Every row comes from one small tree of marks. The marks that hang from a mark follow it in brackets, in alphabetical order. Every link used is in the known rows. Which tree was each row made from?
Known rows
T(M(A(L) K)): [ 1.59 -2.59 -0.03 -1.72  1.49 -0.22  2.47 -2.02  2.97 -2.03  2.13  0.41
  0.62  0.87 -5.36  0.17  2.35 -0.49]
T(M(A(L(W)) K)): [ 1.57 -3.23 -0.51 -0.44  1.47 -0.66  0.27 -2.25  2.39 -2.15  3.08 -0.43
  0.19  1.17 -4.51  1.12  2.23 -0.13]
M(A(L(W)) K T): [ 2.90 -0.61 -0.03  0.43  1.95 -0.60 -0.34 -2.36 -0.44 -2.98  3.95  0.27
  0.13  0.72 -4.26  1.02 -0.44 -0.17]
Z(L(K T)): [ 5.12  4.53  2.63 -5.09  2.21  0.15  0.78  0.64  2.80 -3.76  3.58 -0.21
 -0.68 -0.91  0.84 -1.04  4.19  0.19]
K(M(A(L) T)): [ 5.00  1.99  0.89 -0.38  2.63  0.97  3.14 -1.31  1.42 -6.20  1.17  1.83
  1.50 -1.70 -2.41  0.17 -1.13  0.09]
L(K W): [ 4.15  4.18  0.30  1.07  4.02  2.28 -4.54  1.74  3.19 -4.01  5.53 -0.70
  0.68  0.13  0.23  0.89  0.91  0.60]
W(L(K T(M(A)))): [ 2.95 -3.52 -0.71 -2.51  1.28  6.50  2.62  1.20  2.31 -1.90  2.69 -0.23
 -0.04 -0.50 -1.12 -0.73  2.96 -0.25]
W(L(K T(M))): [ 3.96 -0.73 -0.44 -2.27  1.90  6.61  2.36  1.17  2.80 -2.74  2.91 -0.13
 -0.14  1.15 -1.56 -0.83  3.01 -0.32]
Z(L): [ 5.23  4.02  4.00 -2.74  2.72  0.43 -0.18 -1.24  3.77 -3.95  3.53  0.73
 -0.14 -1.30  0.72 -0.02  3.28  0.46]
T(M(A)): [ 1.56 -2.98  0.65 -1.44  2.10  2.16  2.74 -0.59  3.26 -2.47  2.19 -0.14
  1.32 -0.56 -1.79  0.27  2.31  0.28]
K(M(A(L(W)) T)): [ 4.97  1.45  0.44  0.76  2.65  0.55  0.99 -1.49  0.75 -6.27  2.31  0.83
  1.15 -1.34 -1.66  1.07 -1.26  0.40]
L(K T): [ 4.06  5.35  0.53 -3.36  2.24  2.18  0.84  1.46  2.62 -3.92  3.56 -0.52
  0.64 -0.09 -1.29 -1.07  2.51  0.01]
Z(L(K(M) T W)): [ 6.49  5.11  1.68 -3.44  2.34  0.03 -0.90 -0.07  2.55 -5.06  3.45 -1.12
 -0.32 -0.06  2.79  0.23  3.52  0.33]
W(L(T)): [ 5.10  2.67  1.14 -2.01  0.72  6.35  1.85 -1.25  2.37 -3.51  3.36  0.50
  0.07 -0.58 -1.66 -0.52  2.75  0.27]
L(K(M(A)) W): [ 4.53  2.47 -0.19  0.94  3.45  2.52 -3.13  1.20  3.34 -4.38  3.82 -0.67
  1.66 -1.17  1.60  1.13  0.54  0.21]
A(M): [ 3.77  2.37  1.75 -0.70  2.62  2.49 -1.84 -0.69  3.43 -3.32  3.87  1.52
  0.85 -1.64  1.17 -0.16  1.31  0.24]
W(L): [ 5.14  2.32  1.82  0.51  2.41  6.97 -0.50 -0.73  3.69 -3.47  3.96  1.27
  0.44 -0.89 -1.16  0.10  1.56  0.22]
Z(L(T W)): [ 5.03  3.72  2.73 -3.55  1.18 -0.76 -0.34 -2.00  1.69 -4.14  4.23 -1.33
 -1.03 -0.57  1.28  0.52  4.34  0.92]
K(M(T)): [ 5.97  4.94  1.61 -0.27  3.39  3.20  2.68 -1.11  2.13 -6.01  1.53  1.31
  2.28  1.35 -0.51  0.04 -0.53  0.16]
K(M(A(L(T W)))): [ 4.79  3.24  0.14 -1.52  0.73 -0.22  1.27 -2.04  1.98 -5.92  2.22 -0.01
  0.80 -2.46 -1.89  0.69  1.41  0.62]

Write each row's tree
[ 2.93 -0.10  0.62 -1.01  1.84 -0.12  1.80 -2.08  0.26 -2.89  2.82  1.20
  0.53  0.23 -5.16  0.02 -0.28 -0.55] => M(A(L) K T)
[ 1.44 -2.60 -0.97 -2.79 -0.16  0.61  1.80 -2.55  0.89 -1.34  3.12 -2.41
  0.45  2.41 -2.24  0.79  3.91  0.11] => L(T(M(A K)) W)
[ 4.88  2.87  0.73  0.53  2.06  0.28 -0.52 -1.64  3.01 -5.92  2.62  0.65
  1.14 -2.68 -1.55  1.20  0.36  0.56] => K(M(A(L(W))))
[ 3.13  1.71  0.62 -0.77  2.89  0.37 -0.96  1.30  3.17 -4.09  3.76  1.28
  0.36 -3.82 -3.13 -0.17  0.59  0.17] => M(A(L(K)))
[ 4.73  1.46  1.20 -0.59  2.59  3.00  3.05 -1.14  1.51 -4.96  1.26  1.08
  2.46 -0.60 -0.10  0.22 -0.56  0.09] => K(M(A T))
[ 6.52  4.63  2.29 -0.94  4.05  0.70 -3.09  0.40  3.86 -4.98  4.02 -0.38
  0.13 -0.41  3.25  0.84  2.31  0.31] => Z(L(K(M) W))
[ 3.28 -0.49 -0.43  0.99  3.58  0.12 -1.35  1.18 -0.13 -4.57  4.41  0.45
 -0.15 -1.99 -2.39  0.77 -1.37  0.39] => M(A(L(K W)) T)
[ 4.03  0.85  0.03  0.91  2.61 -0.68 -3.04 -2.15 -0.05 -3.63  4.64  1.51
 -0.67  1.34 -1.97  0.80 -0.65 -0.12] => A(L(W) M(K T))
[ 2.58 -0.71  0.95 -1.27  1.80  2.18  1.78 -1.85  0.47 -1.53  2.90  0.33
  1.59  1.47 -2.61  0.05  0.29 -0.60] => M(A K T)
[ 3.92  2.95  1.02 -1.00  2.07 -0.39 -2.09 -2.11  3.08 -3.16  3.77  2.13
 -0.15 -0.55 -2.83 -0.22  1.14 -0.46] => A(L M(K))
[ 3.26 -0.57  0.49  0.90  2.56 -0.20 -0.01 -0.95 -0.37 -4.79  3.94  0.39
  0.01 -2.03 -3.00  1.11 -1.03  0.69] => M(A(L(W)) T)
[ 4.36  1.77  0.29 -0.11  4.31  0.66 -1.50  1.58  1.19 -4.92  3.98  2.60
 -0.47 -1.44 -1.14 -0.70 -1.38 -0.16] => A(L(K) M(T))
[ 6.39  5.65  2.39 -4.95  2.21  0.57  1.69  0.19  3.34 -4.97  2.13  0.09
  0.05 -0.44  1.93 -0.95  3.77  0.00] => Z(L(K(M) T))
[ 3.04  1.96  0.19 -2.92  1.45 -0.25  1.20  0.81  1.98 -4.16  3.25  0.27
 -0.05 -3.62 -3.52 -0.73  1.68  0.16] => M(A(L(K T)))
[ 4.85  3.38  1.20 -0.77  2.03  0.74  1.44 -1.42  3.72 -5.81  1.63  1.65
  1.51 -3.01 -2.40  0.26  0.56  0.20] => K(M(A(L)))
[ 3.02  1.48 -0.52 -1.62  1.45 -0.67 -1.08  0.64  1.26 -4.21  4.44 -0.68
 -0.48 -3.22 -2.61  0.30  1.59  0.58] => M(A(L(K T W)))
[ 1.88 -2.97 -0.87  0.12  3.08 -0.04 -0.40  0.92  2.69 -3.60  3.69 -0.35
  0.00 -1.18 -2.80  0.85  1.32  0.27] => T(M(A(L(K W))))
[ 5.95  5.00 -0.25  1.52  4.42  0.30 -1.83  0.88  1.73 -6.99  3.64  0.66
  0.38  0.25 -1.99  0.78 -1.36  0.22] => A(L(K(M(T)) W))
[ 5.13  3.42  2.50 -0.99  3.95  0.25 -4.20  0.94  3.30 -3.82  5.41 -0.72
 -0.63 -0.68  2.26  0.76  2.68  0.51] => Z(L(K W))
[ 1.87 -2.99 -0.08 -0.01  2.10 -0.31  0.71 -1.01  2.38 -3.80  3.28 -0.37
  0.04 -1.31 -3.38  1.15  1.68  0.65] => T(M(A(L(W))))
[ 1.74 -1.79  0.05 -4.12  0.32  1.51  4.98 -1.23  1.78 -2.74  1.68 -0.96
  0.84 -0.26 -2.27 -0.43  3.70  0.36] => L(T(M(A)))
[ 3.84  2.30  0.43  0.62  2.10 -0.89 -4.67 -2.40  2.34 -3.27  5.01  1.12
 -0.63 -0.06 -1.80  0.90  1.00 -0.04] => A(L(W) M(K))
[ 5.05  2.81  0.44 -1.98  1.83  6.74  0.36  1.15  2.70 -3.26  3.89  0.37
 -0.09 -0.53 -1.02 -0.92  2.39 -0.18] => W(L(K T))
[ 1.91 -2.47  0.27 -1.31  2.09  0.09  2.75 -0.87  3.03 -3.71  2.18  0.79
  0.44 -1.68 -4.11  0.25  1.87  0.39] => T(M(A(L)))
[ 5.45  1.28 -0.06 -2.05  1.21  6.98  1.64  0.72  2.79 -3.61  2.36  0.55
  0.86 -1.65  0.24 -0.70  1.91 -0.34] => W(L(K(M(A)) T))
